Known rows, with every step that occurs:
vogar/mekemun/lasad/nefe: [-30.9  18.4  50.5  12.5 -26.4  -3.1  -0.5  13.5  -9.9 -16.3  18.0 -14.6
  37.7  31.1  23.0 -13.8   1.8  16.6]
kazod/gata/lasad: [ -9.3   0.9  12.4 -11.0 -11.3 -21.0  12.4  -6.1  -3.2  21.7  -0.4  23.4
 -24.5  -6.1  40.7  -2.1 -12.5  16.4]
kazod/mekemun/lasad/nefe/vogar/gata: [-20.5 -13.4  46.1 -11.1 -13.7  -8.5  13.0  21.3  14.9   6.2  15.4 -12.1
  21.0  30.2  34.7 -21.4   5.3  38.1]
kazod/gata/lasad/nefe/vogar: [ -1.5  -7.1  41.5  -8.0 -30.0 -14.1  13.6  -8.5 -12.2  30.3   0.4  12.4
 -11.0 -12.1  38.6  -9.3 -17.4  40.5]
gata/vogar/mekemun/lasad/nefe: [-18.6 -23.2  34.6   7.9  -4.6 -12.8  -4.9   1.5 -22.5  -5.0  22.0 -38.8
  20.1  18.3  30.1  -4.4 -20.2  42.8]
lasad/mekemun/vogar: [-17.9 -27.8  40.4  -5.8 -16.8  -9.6  18.2   0.1  15.0  -8.6  -1.2  -0.3
  37.0  15.6  24.0 -18.3  -1.4  21.9]
lasad/nefe/kazod/mekemun/vogar/gata: [-13.3 -20.8  55.9  -8.1 -41.4  33.3  25.4  -6.2  -4.0  -3.1 -15.9  -5.4
  23.5  15.6  -9.8 -19.5  -2.1  14.7]
gata/kazod/mekemun: [-35.9 -20.9 -31.1   6.3  12.5  31.7 -12.8  23.2  15.8  -1.6 -18.0 -17.2
   0.7  25.3  14.4   7.6  24.3 -11.8]
kazod/gata: [-12.1 -11.0  14.2  -6.3 -21.5  -7.6  14.1  -5.7  -1.2   7.5 -22.8  34.4
  -8.7   6.5  10.4  -7.8 -15.3  -2.7]
gata/lasad/mekemun: [-13.9  14.1  12.8  -4.0  -1.1 -19.7  14.0   0.3   8.4  13.8  31.6  -9.0
  -4.0  -8.6  49.6  -5.3   8.5  25.7]
gata/lasad/nefe: [ 11.7  28.0  31.5  -8.5  -2.7 -10.0   4.8  -0.3  -7.3  27.9  34.9 -19.1
 -11.4 -28.2  39.2  -3.6   9.5  40.6]
nefe/lasad: [ 15.2  -5.6  -6.0   1.5  -7.5  -6.0 -12.0  -7.1   3.5   3.0  27.7  -6.8
 -17.8  -6.7  40.2  -3.9   4.0  45.5]
nefe/vogar/gata/kazod: [-16.4 -66.6  22.2  16.1 -26.5  17.0 -25.7 -24.4 -30.8  13.0 -14.7 -22.6
  26.9  16.8 -10.1  10.7 -40.6  28.7]
mekemun/lasad/nefe/kazod/gata: [-12.9  29.9  39.1 -17.5 -27.7   5.0  10.1 -10.6 -12.6  -6.8  20.9  -8.2
  -5.1   9.9  13.5 -22.3  12.8  43.0]
kazod/gata/vogar/mekemun/lasad/nefe: [-24.0 -25.2  43.2  -1.0 -27.3 -15.1  11.3  -5.0 -17.4   5.2  -7.3   6.8
   6.8  17.4  30.6 -12.2 -28.8  29.1]
gata/kazod/mekemun/lasad: [-39.0  -6.7 -27.5  -1.0  16.0  22.1 -16.2  22.9  14.3  -4.3  -1.1 -24.1
  -3.3  29.6  27.5   3.7  30.7   5.2]
vogar/gata/kazod/mekemun: [-41.5 -37.2   9.6   5.1  -8.4  21.2 -12.0 -10.9  -4.0   4.8 -18.4   3.8
  19.1  31.6  -6.8   7.4 -15.8 -25.5]
vogar/gata/lasad/mekemun: [-26.5 -12.7  40.8  -2.0 -17.9 -14.7   6.0 -26.8  -9.1  15.6  16.6   9.6
  15.5   7.8  17.9  -1.6 -26.9   1.4]
mekemun/vogar/gata: [ -0.7 -50.7  47.9 -13.7  -4.1 -12.5  -9.0 -20.8 -12.3   4.8  -5.0  -2.5
  28.4  12.8   9.5   0.6 -34.2  22.2]

Rows:
[ -4.2  16.2  22.4  -9.3 -12.2   7.3  17.9   1.9  -1.9  16.7  22.6 -19.5
 -13.8 -11.6  35.8  -6.4  13.2  33.8] : gata/lasad/nefe/kazod/mekemun
[-43.9 -27.5  12.4   0.0  -5.9  14.6 -15.1 -10.8  -5.1   2.6  -6.5  -1.1
  15.9  34.6   2.4   4.3 -11.3 -12.9] : vogar/gata/kazod/mekemun/lasad
[-19.1 -42.4  13.2  15.3  -0.1  -7.6  -4.5   1.6 -19.2  -5.9   3.2 -29.9
  18.5  18.5  19.4   5.3 -28.9  19.4] : gata/vogar/mekemun
[-18.8 -38.9  33.9  20.6 -29.0  -4.9 -14.2   3.6 -22.7  -6.0   6.2 -32.4
  37.3  30.2  21.0  -2.1 -26.6  49.3] : nefe/vogar/mekemun/lasad
[-12.6 -41.5  49.3 -16.1  -1.5 -12.8  15.1  17.9  19.1  13.5   0.8  -5.4
  24.9  22.1  43.5 -11.4  -7.9  25.8] : kazod/mekemun/vogar/gata/lasad/nefe
[-34.9  -1.6 -10.8  -1.6   7.8  26.5 -13.1  23.1  12.5  -0.4   0.5 -26.1
   2.0  24.9  25.3  -1.9  33.3  11.6] : gata/kazod/mekemun/lasad/nefe
[-15.3 -52.8  29.3  27.7 -32.7   4.4  -9.8   4.2 -21.3  -3.2 -11.1 -25.6
  41.0  25.3   8.3   2.4 -33.0  31.8] : nefe/vogar/mekemun
[ -0.4   4.4  31.5 -13.7  -9.6   3.3  15.6   1.6  -2.5  16.8  21.9 -24.4
  -8.8 -10.7  43.0  -6.8   9.6  45.1] : gata/lasad/nefe/kazod/mekemun/vogar
[  4.1   1.8  45.7   5.3 -19.2  -8.0   0.2   1.1 -17.5  26.5  29.7 -31.4
   9.0 -15.8  43.3  -2.4  -6.9  56.6] : gata/lasad/nefe/vogar/mekemun
[-12.4 -10.2  48.4   0.2 -37.1 -12.6  13.9  -3.1 -14.1  23.6  -3.1  11.8
   1.3  -1.4  41.3  -9.2 -21.6  34.7] : kazod/gata/lasad/nefe/vogar/mekemun
[-22.7 -28.8  17.8   8.2   3.9 -17.0  -8.5   1.4 -20.3  -8.9  20.2 -36.8
  14.9  23.1  32.0   1.1 -22.7  36.9] : gata/vogar/mekemun/lasad
[ -2.5   7.5  36.5  -1.4 -40.7  38.3  19.8 -12.3 -13.6  -5.2  -9.8  -7.9
   8.6  -2.0 -23.0 -15.2   7.4  11.0] : lasad/nefe/kazod
[  7.8 -28.1  75.0   5.8 -46.4  13.3   1.4 -17.9 -25.4  20.5  -1.8 -14.9
  36.3  -5.4 -12.3 -13.0 -26.3  41.1] : lasad/nefe/vogar/gata
[  5.4 -37.0  63.7 -17.8  -5.4 -17.7  -6.6 -20.9 -15.9  18.6  11.9 -12.2
  22.8  -1.5  28.7  -1.1 -29.9  42.4] : mekemun/vogar/gata/lasad/nefe
[-10.0 -35.7  13.8  -6.9 -11.8 -14.9  10.8 -11.6 -12.3  12.0 -16.3  14.4
 -13.1   3.8  20.0  -3.7 -30.1  19.5] : kazod/gata/vogar
[-31.4 -24.1   7.1 -10.3 -35.7  17.5  27.4 -20.8  -8.5 -10.8 -20.7  11.5
 -13.0  18.5  14.7  -7.5 -10.9  11.8] : nefe/kazod/gata/lasad/mekemun/vogar
